Each row was made from one walk, in order. Every step used is in the known rows, and no mark comes twice. Write each row's walk.
Known rows:
gutav gifar mape: [ -4  10  -6  15   5  28 -22  16  -3  11 -13  -6   5 -13   2  18   9  -6
   9   8  -2  10 -30   4 -19   9 -14 -17  -5 -17 -36 -20   7  20  -1   0]
gutav tigaz biva: [-15  19  31  -7  -1 -30  -6  -4  -9   0 -20  14  11 -12  -5 -10 -23  -2
  -1  29   0  25  28  35 -14   7  -2 -30  -1  -4 -13  -6   7  16  -6  38]
gifar mape: [  1   4 -10  -1   6  19  -7  13   1  10   2 -12   1  -5   3  17   4  -9
 -14  -1 -12  -3  -8  11 -12   8 -13 -10  -4  -2 -16 -12   1  17   2   3]
bosu fibodo gifar biva: [-10   5 -19  24 -11   4 -17 -11 -37  21 -25  21  10 -14  -2   0 -20 -14
 -51  55   4   4  18  14 -44  45 -26 -39 -11   1   2 -18  23  11  -2  -8]
fibodo gifar: [-14  18  -5  15  -2  12  -5  -8 -11   4 -36  14   3 -15  -5  11  -8  -6
 -21  17  -1   4  19  13 -34  10 -17   5  -6  -1  -6 -16  11   9  -3 -52]
sukuf biva gifar: [-23  29  -9  -1   6  -6 -15 -12 -20  17 -16   7   1 -10   0  12 -26 -20
 -43  47  17   8 -12  17  -8  39   3   4 -24 -13 -13  -4  11  -7   3 -28]
biva tigaz gutav gifar turun sukuf: [-37  -5  43  47  12  -7 -32  44 -29  -8 -14  34   1 -23  23  26  14 -21
  -6  24   6  29  38  13 -18  -4   2  50  -1 -39 -88 -24  10  39 -10 -14]
litok mape gifar turun: [-11   2   0   3   9  25 -23  89  -1   9 -27   2 -16  -3  12   9   9 -15
 -40  15  -6  15  37   0 -33   4  13  31  -9 -27 -16 -17   1  25   4  33]
nomuv gifar turun sukuf biva: [-38   3  -1 -16 -10  48  -9  23 -35   4   5  14 -10  -6  12  19   2 -28
 -68   7  23 -17  25  -5  -3  12  22  24 -19 -35 -50 -13  -3  19   4   6]
tigaz biva: [-17   1  14 -35   9 -10 -14 -13 -23   8 -18  14   5  -7  -7   5  -6  -6
  -2  26   2  13  19  28 -16   2   2  -4  -9  -2 -11  -6   6  22   0  16]
mape gifar fibodo: [-14  15 -11  -6   2 -24  -2  20  11  -1 -14  -3 -11 -13  11   4   2  -7
 -31  18  11   3  26   7 -54  19   7  -4  -4  13 -16 -13   9  20  -1  49]
gegadon nomuv gifar: [  4  15  13 -26 -18  -3  -2   4  -9  -5 -16   6  -9  -3  -8  23  -1  -6
   8  19   2   2   1  11 -27  14   3 -10 -13 -15 -16  -8  -2  10   0  48]
gifar biva tigaz gutav: [-16 -11  12  17  14 -63 -15  27 -40   0  28  13  12 -22  22  -2   0 -11
  -1  51  -3  28  58  40 -18  22 -14  23   4  -8 -29 -16  22  38   4   8]
turun gifar: [-21  15  -8  -5   2  14  -8  33 -18  14 -29   4   0 -10   1  22  10 -10
 -19   6  13   9  19   4 -32  20   0   5  -4  -2 -12 -17   6  -4   3   3]
gegadon nomuv gifar biva tigaz gutav: [ -1  -5  23  -7  -5 -61 -16  26 -34 -12  23  17   4 -16   9   6   4  -7
  23  64   2  23  45  35 -34  32  -3   0  -5 -29 -39 -17  15  30   6  47]
gegadon nomuv gifar turun sukuf biva: [-32  12  11 -19 -18  28  -5  20  -6  -2  -4  24 -13   0   7  30  -4 -28
 -55  25  18 -15   8  -9 -13  17  28 -10 -22 -41 -54  -8 -12  12   0  52]
bosu fibodo: [  0   6   4  -6  -6  -1 -20  -9 -27  17 -22   4  -3  -9  -3  20 -17 -14
 -37  26  -6   1  -2  18 -18  23 -15  -1 -13   6   1  -6  11  13  -4   1]
mape gifar biva: [-22   2 -13  -4   2 -17  -1  44 -20   8  -7   8   2 -11  15  -9  11 -15
 -32  34  10  12  34  10 -41  22  -5 -28  -3  -4  -9 -15  18  17  -2  63]
bosu biva: [ -9  17   1   3  -8  13 -12 -16  -8   2 -15   3   5  -8  13   3  -7  -8
 -37  39   7  11   7  27  -5  14   0 -28  -6  -5  -7  -6   0   7  -5   6]
sukuf biva gifar fibodo: [-23  35 -20  -4   4 -22 -15 -30   0  16   4   3  -4 -13   2   6 -33 -17
 -49  49  27   3 -11  13 -28  54  15  -8 -22   3 -19  -4   8   7   6   5]
mape gifar turun sukuf biva: [-48   7  -1   0   3  26  -4  50  -7   2 -21  21 -10  -8  23  20   7 -33
 -84  18  19  -7  31  -7 -17   8  20  10 -18 -30 -48 -12   3   8  -7  23]
litok mape gifar: [ -3  12  -7 -17  10   2 -14  59 -17  11 -34  -4 -11  -9  12  12   7  -7
 -31  15 -10  22  22  10 -26   6   3  25 -10 -21   5 -14   7   4   1   2]
tigaz gutav gifar turun sukuf: [-44  -5  30  15   8  20 -28  39 -21   5 -19  35  -1 -22  14  38  15 -25
  -6  -5   5  21  18  -1 -21   1   1  35  -1 -35 -77 -17   7  28 -10  15]
sukuf biva gifar nomuv: [-14  31  -2  21   9 -23 -10 -24   3  18 -22  16   6 -11  20  19 -14 -24
 -40  59  19  12  -6  18 -19  49  13 -28 -20 -20 -35  -5   9   2   0 -17]
fibodo gifar turun sukuf biva: [-50  15  -9  21  -3  46  -8   6 -10   8 -27  33  -1 -12  11  21 -10 -29
 -82  21  17 -11  28  -6 -20  14   5   7 -15 -27 -45 -17   1  11  -4 -42]
gegadon nomuv gifar biva tigaz: [  4   7  11   8 -17 -40  -5  21 -31  -9  13  11   2  -4   8 -10   1  -6
   2  69  12  14  32  25 -33  24   2 -26  -8 -22 -30 -17   6  29   4  66]
gifar turun: [-20   0  12  14   1  15 -13  33  -2   4  -4   9  -6  -6   1   8  -6 -18
 -24   8   0   1  26   6 -19   1   4  15  -2   0 -30 -11  -2  37   2  36]
litok mape gifar turun sukuf biva: [-39   7 -11 -11   9  38 -15  73 -13  14 -21  14 -15  -6  26  24   6 -29
 -91  20   5   5  30  -8 -14  11  26  27 -19 -48 -32 -14  -2   4   0   9]
biva tigaz gutav gifar: [-15   5  30  29  15 -43 -33  22 -34  -6 -12  15   7 -31  10  19   3  -4
  27  41  -2  34  25  31 -19   6 -13  51  -2 -22 -50 -22  21  33  -1 -44]
tigaz gutav gifar: [-21   5  14  -4  12 -13 -30  13 -22   7 -16  15   5 -30   1  28   3  -9
  26  11  -3  27   3  16 -20  12 -14  29  -1 -18 -40 -16  17  22  -2 -14]
turun sukuf biva: [-39  14 -12 -23   0  11   5 -13 -28  12  -4  14   0 -12  17  24  -4 -25
 -67  12   8  -5   4   6   3  12   6  12 -14 -14 -27  -3   1  -4  -6 -19]
bosu fibodo gifar: [ -3  16  -2  17  -9  14 -19 -19 -25  14 -49  16   1 -15 -13  19 -21 -10
 -43  34  -4  -1   7  15 -37  27 -26  -6 -16   1   4 -16  18   4  -5 -53]
gegadon nomuv: [ -5  17  12 -12  -5 -19   0   2  11   2 -18  13  -4  -4  -4  23  -9 -11
   1  24  -8   9  -8  13 -24   8  -5 -20  -4  -1 -14  -2  -4   7  -6  52]
sukuf biva tigaz gutav gifar nomuv: [-17  18  18  37  21 -57 -31  -3 -11  -1  -6  23  15 -36  32  22   0 -15
   1  76  10  30  15  31 -14  30   3  17  -9 -41 -73 -21  19  33   4 -65]
sukuf biva tigaz gutav: [-23   5   9  -3  19 -51 -19   5 -31  -4  15   8   5 -29  13  17 -14 -13
 -19  54  -3  13  36  39   1  20  -6  55 -11 -20 -30 -11  16  24   9 -68]
tigaz biva gifar fibodo: [-15  18   9 -15   9 -28 -22 -34  -7  12 -18  13   1  -4  -8   0 -22  -6
  -8  44  23  19   1  26 -44  38  14 -24 -14   7 -21  -4   8  18   1  45]

Write each row's walk:
[-38   0  35   4   6  23 -19   7 -22  10 -38  38  -1   5   4  18  -3 -25
 -33  23  22  19  16  13 -25  12  21  -8 -15 -24 -51  -5   1  12 -11  40] : tigaz biva gifar turun sukuf
[ -9  -3  25   8  17 -53 -17  19 -26 -10   2   9   2 -24  12  16   0  -8
   8  33 -11  23  45  39 -13   4 -12  53   1  -7 -29 -13  17  28   2 -38] : biva tigaz gutav
[-18   9   4  41   3 -31 -21  22 -45   6   6  16  12 -18  19 -16   3  -7
  -2  66  16  30  19  21 -29  17  -9 -15  -1 -13 -42 -25  19  40  -2  20] : gutav gifar biva tigaz
[-22   1  10  14   6   9 -13  69   8  -3 -29   8 -12  -6   7   7  11 -19
 -32  17   7   2  39   1 -36   1   8  13  -7 -12 -31 -16   6  27  -2  45] : mape gifar turun
[-37  31 -16  -5   0  -9  -4 -33 -11  18  -3  16  -4  -9  18  21 -23 -25
 -71  30  31   2 -10   4 -26  48  19  -1 -19  -6 -38  -3   5  -6  -5   6] : turun sukuf biva gifar fibodo
[-45  -6  23  16  16 -19 -19  31 -26  -7  12  27  -1 -20  27  26  -1 -30
 -53  37   5   9  52  22   3   9   9  62  -9 -35 -69 -13   6  31   0 -37] : gifar turun sukuf biva tigaz gutav
[ -5   9  36  49  18 -56 -28   7  -9  -5 -18  24  12 -32  31  22  13  -8
  29  53   1  40  27  33 -29  15  -4  16   2 -30 -72 -24  19  40  -4 -38] : biva tigaz gutav gifar nomuv
[-21  20  48  35   1 -15 -26  22   2   3 -33  27   7  -2  -7 -11 -30 -12
 -11  43  16  30  30  27 -25  22  12 -29  -9 -19 -40  -7   7  19  -6  58] : gutav tigaz biva gifar turun
[-38  -1  15  14   0  23  -1  64  -5  -2 -34  21 -12  -4  22  20  20 -27
 -54  -3  10   2  40  -8 -34  -8  11  14  -7 -19 -47 -15   1  14 -14  48] : mape gifar turun sukuf
[-27  16   9  12  20 -44 -36   7 -33   0   0  16  10 -36  11  17  -9 -11
  -2  64   8  26  15  29  -5  21  -5  46 -12 -34 -51 -21  21  27   5 -71] : sukuf biva tigaz gutav gifar
[-33   9  23  34  -2  28 -11  24 -15  11 -29  27  -8   2  14  24  -2 -28
 -47   3  16   8  14   0 -24  13  11   7 -10 -19 -51  -8   1   6 -12  30] : biva gifar turun sukuf
[ -3   6  11 -11  14   8 -23  -7 -11  15 -26   4   8   4  -8  12  -5  -9
   1  34   4  17 -18  27 -22  25   1 -31 -18 -17 -21  -9   9   6   2   6] : tigaz biva gifar mape
[ -4   4  -8  18  10 -33 -15  75 -38   9  -4   1   0  -9  31 -16  10  -7
 -39  64  -2  35  53  25 -33  18   1  10  -6 -26  -8 -23  17  22   4  20] : litok mape gifar biva tigaz
[ -1  25  29  18   6  -9 -17   1   3   7 -26   7  14  -1  -7   0 -22  -4
   2  33   3  26  -6  34 -18  29  -4 -50 -10 -20 -26 -10  12  -3  -6  31] : gutav tigaz biva gifar mape
[-13  19  -1  21   4   1  -4  18   7  14 -35  12   6 -10  23  27  19 -14
 -13  17  17  15  23   5 -43  29   9 -28  -2  -9 -34 -16   3   3   1   8] : turun gifar nomuv
[-21   6  35  55   8 -10 -52  30 -10 -13 -12  20   9 -23  18   5   0 -10
  -7  71  12  34  34  33 -12  13   7  14  -4 -42 -70 -24  10  42  -4 -14] : bosu biva tigaz gutav gifar turun
[-10  24  -4   9   1 -24 -13 -17   1  12  -6   4  -6  -8   0   8 -20  -9
 -20  26  18  12  -3  13 -43  39   6  -5 -10  14 -18  -6   7  11  -1  29] : biva gifar fibodo
[-57   2  11   2  12  22 -32  28 -21  10  -6  32   2 -27  14  38   2 -31
 -35  17  14  10   9  -3  -5  15  11  35 -10 -44 -77 -15   8  22  -2  -8] : tigaz gutav gifar turun sukuf biva
[-11   6   8  38  -7  32 -30   8 -10  11 -44  20  -4  -9 -12  16 -19 -18
 -52  36   0  -8  21   5 -42  24 -14  -1 -14  -6 -18 -18  11  24  -2 -24] : bosu fibodo gifar turun
[ -6  15  29   9  14 -27 -16 -31  -1  12 -43  28  10  -3   9  12  -4 -13
   1  56  17  30   4  33 -34  32  14 -44 -14 -17 -36  -6  10  10  -4  15] : tigaz biva gifar nomuv
[ -1  12 -10 -23 -11  -4  -8  -9 -14   1  13  -9 -11 -12   2   1  -7  -1
 -11   7  15  -5  19   9 -40  25   9  12  -7   9 -16 -12   3  31  10  32] : nomuv gifar fibodo
[  6  16  -2   5  11  -9  -8  43   6  10 -38   3  -6  -9  33  19  15 -11
 -27  29  -8  25  26  12 -37  18  12  -6  -7 -27 -17 -15   5  10  -1   7] : litok mape gifar nomuv
[-27  -3   3  19  15 -42 -20  53 -44   7  10  14  15 -22  20   8  15 -11
  -5  49  15  31  63  28 -38  39  -7  17   3 -18 -35 -25  23  18  10   3] : turun gifar biva tigaz gutav
[-15  10  22 -15  11 -15 -21 -17 -24  11 -36  19   5  -3  -9   9 -14  -9
  -1  43  13  24  -2  30 -24  21   5 -12 -17  -8 -14  -4  12   4  -3  12] : tigaz biva gifar
[ -4  16 -22 -18   8 -11 -14  41   3  11 -12 -10 -15 -11  14   6  -1  -3
 -37  19  -2  17  22   6 -47  23  13  16  -8  -4  -1 -15   4  17   5  33] : litok mape gifar fibodo
[ 10  -1  -8 -18  -6  33 -13  17 -19   2   5 -19  -5  -4  -2  15  13  -5
  -1  -5  -3 -10  -2  11 -16  12  -5   1 -11 -16 -20 -17   3  16   9   0] : nomuv gifar mape
[-29  -3  -2   0  11 -21 -27  19 -38  16  10  20  15 -30   9   9   3 -12
  14  32   5  30  16  15 -28  29 -14  -2   4 -19 -41 -17  23  29   2  34] : tigaz gutav gifar biva
[ -4  33  46  36   3 -48  -7 -19  15   5 -44  28  16  -7  14  -4 -22  -8
   2  58  15  41  16  38 -31  37  11 -61  -8 -18 -39  -5  13   6 -11  39] : gutav tigaz biva gifar nomuv
[  3  14  -1  18   7  16 -15  11  -2  15 -16  -6   0   1   0  20  -3 -12
 -11  13  -1   7 -21  14 -20  28  -9 -12 -13 -11 -21 -11   9   0  -1  -4] : biva gifar mape
[-19  12   3  -4  12 -30 -29  -6  -3   5   4   9   1 -33   2  20  -6  -5
  17  16   7  20   3  12 -41  28  -3  23   3  -2 -46 -16  15  34   2  18] : tigaz gutav gifar fibodo
[-46  14  14  42   3  10 -24  28 -29   1  -9  28   0 -15  23  12  -1 -26
 -54  50  24  10  15   3  -6   3  16  21 -16 -40 -80 -23   3  32  -7 -17] : gutav gifar turun sukuf biva tigaz
[-28  29   4  20   3  -8   2 -28  -8  18 -29  28   4  -7  35  32  -4 -32
 -62  41  22  10  -6  12 -15  41  18 -29 -20 -29 -51  -4   6 -15 -11 -18] : turun sukuf biva gifar nomuv
[-48   6   0  -1   0  33  -6  16 -13  10   3  22  -5  -7  17  23  -5 -33
 -76  12  13  -9  19  -3  -1   9  16  14 -13 -22 -47  -7  -6  17  -2   7] : gifar turun sukuf biva
[-38  24  -4  -1   1   7  -4 -16 -29  17 -22  21   0  -7  14  27 -14 -28
 -67  27  20   6 -11   9  -5  32   8   3 -23 -21 -28  -3   8 -20  -9 -29] : turun sukuf biva gifar
[ -8  28   6  22  -6  10 -20 -23 -10   7 -34   7   5  -2   9   7 -14 -10
 -39  51  19  21  -8  30 -13  35   6 -34 -16 -14 -12  -5   7 -10  -8  -3] : bosu biva gifar
[-22   9   6  35  -2  29 -16  23   5   1 -32  21  -2 -11  -7   8  -8 -14
 -28  19   2   1  37   2 -39   6  -8   9  -5  -7 -27 -20   3  27   0 -20] : fibodo gifar turun
[ -7 -14  13  -1   4 -45 -19  28 -60  -7  31   7   6 -23  16  -6   9  -6
   8  48   6  19  63  37 -25  28  -6  31  -3 -24 -33 -21  23  40  11  -1] : nomuv gifar biva tigaz gutav
[-37  20  53  29  -4   2 -12  18 -10   2 -38  39   4   0   7   3 -19 -20
 -35  24  20  29  29  20 -23  15  18 -27 -10 -27 -56  -7   3   4 -18  59] : gutav tigaz biva gifar turun sukuf
[ -9  -3 -12 -19 -12   4  -5  17 -52   9  18   1   2  -9   6  -9   5  -9
 -16  23  16   4  29  13 -26  27  -1 -12  -7 -10 -13 -16  12  26   9  49] : nomuv gifar biva
[ -6  23   3  36   0  -2  -1 -20  12   4 -43  21   8 -15  17  16   1 -10
 -20  28   2   9  23  14 -44  20  -9 -29  -2  -7 -29 -17   9  15  -6 -42] : fibodo gifar nomuv
[-23   2  31   7  11   5 -30  13 -11  11 -31  24   1   3 -12   3 -12 -17
 -12  43  17  19  14  21 -28  19  17  -7 -16 -18 -35  -7   5  24   1  37] : tigaz biva gifar turun
[-35   6  20  33  20 -25 -47  40 -17  -3   3  21   5 -30   9  12  -9 -19
 -12  62  11  20  30  21  -7  17   6  53 -12 -43 -70 -23  14  49   8 -43] : sukuf biva tigaz gutav gifar turun
[ -4   7   0 -21 -20 -13   0  12 -19   4   9  11  -1  -3   1   2  -1 -10
  -1  39  10   7  11  11 -36  30   2 -43  -9 -14 -19 -10   4  19   3  96] : gegadon nomuv gifar biva
[-13  12  18  25  15 -59 -33   3 -13  -6   8  10   2 -34  11   8  -4  -2
  23  43   8  30  24  27 -40  21  -3  39   1  -6 -57 -22  17  46   2 -14] : biva tigaz gutav gifar fibodo
[ -2   0  17  34  20 -20 -36  31 -16  -4  -2   1  10 -25  11  22  13  -4
  30  33  -9  27   2  27 -17   9 -17  27  -1 -31 -59 -27  18  32   2 -50] : biva tigaz gutav gifar mape
[-14   2   0  25   6 -45  -5  53 -31  -4  -3   8   4 -11  24 -19  12 -11
 -30  62  11  22  54  26 -40  17  -4 -12  -3  -9 -23 -22  22  27  -2  32] : mape gifar biva tigaz
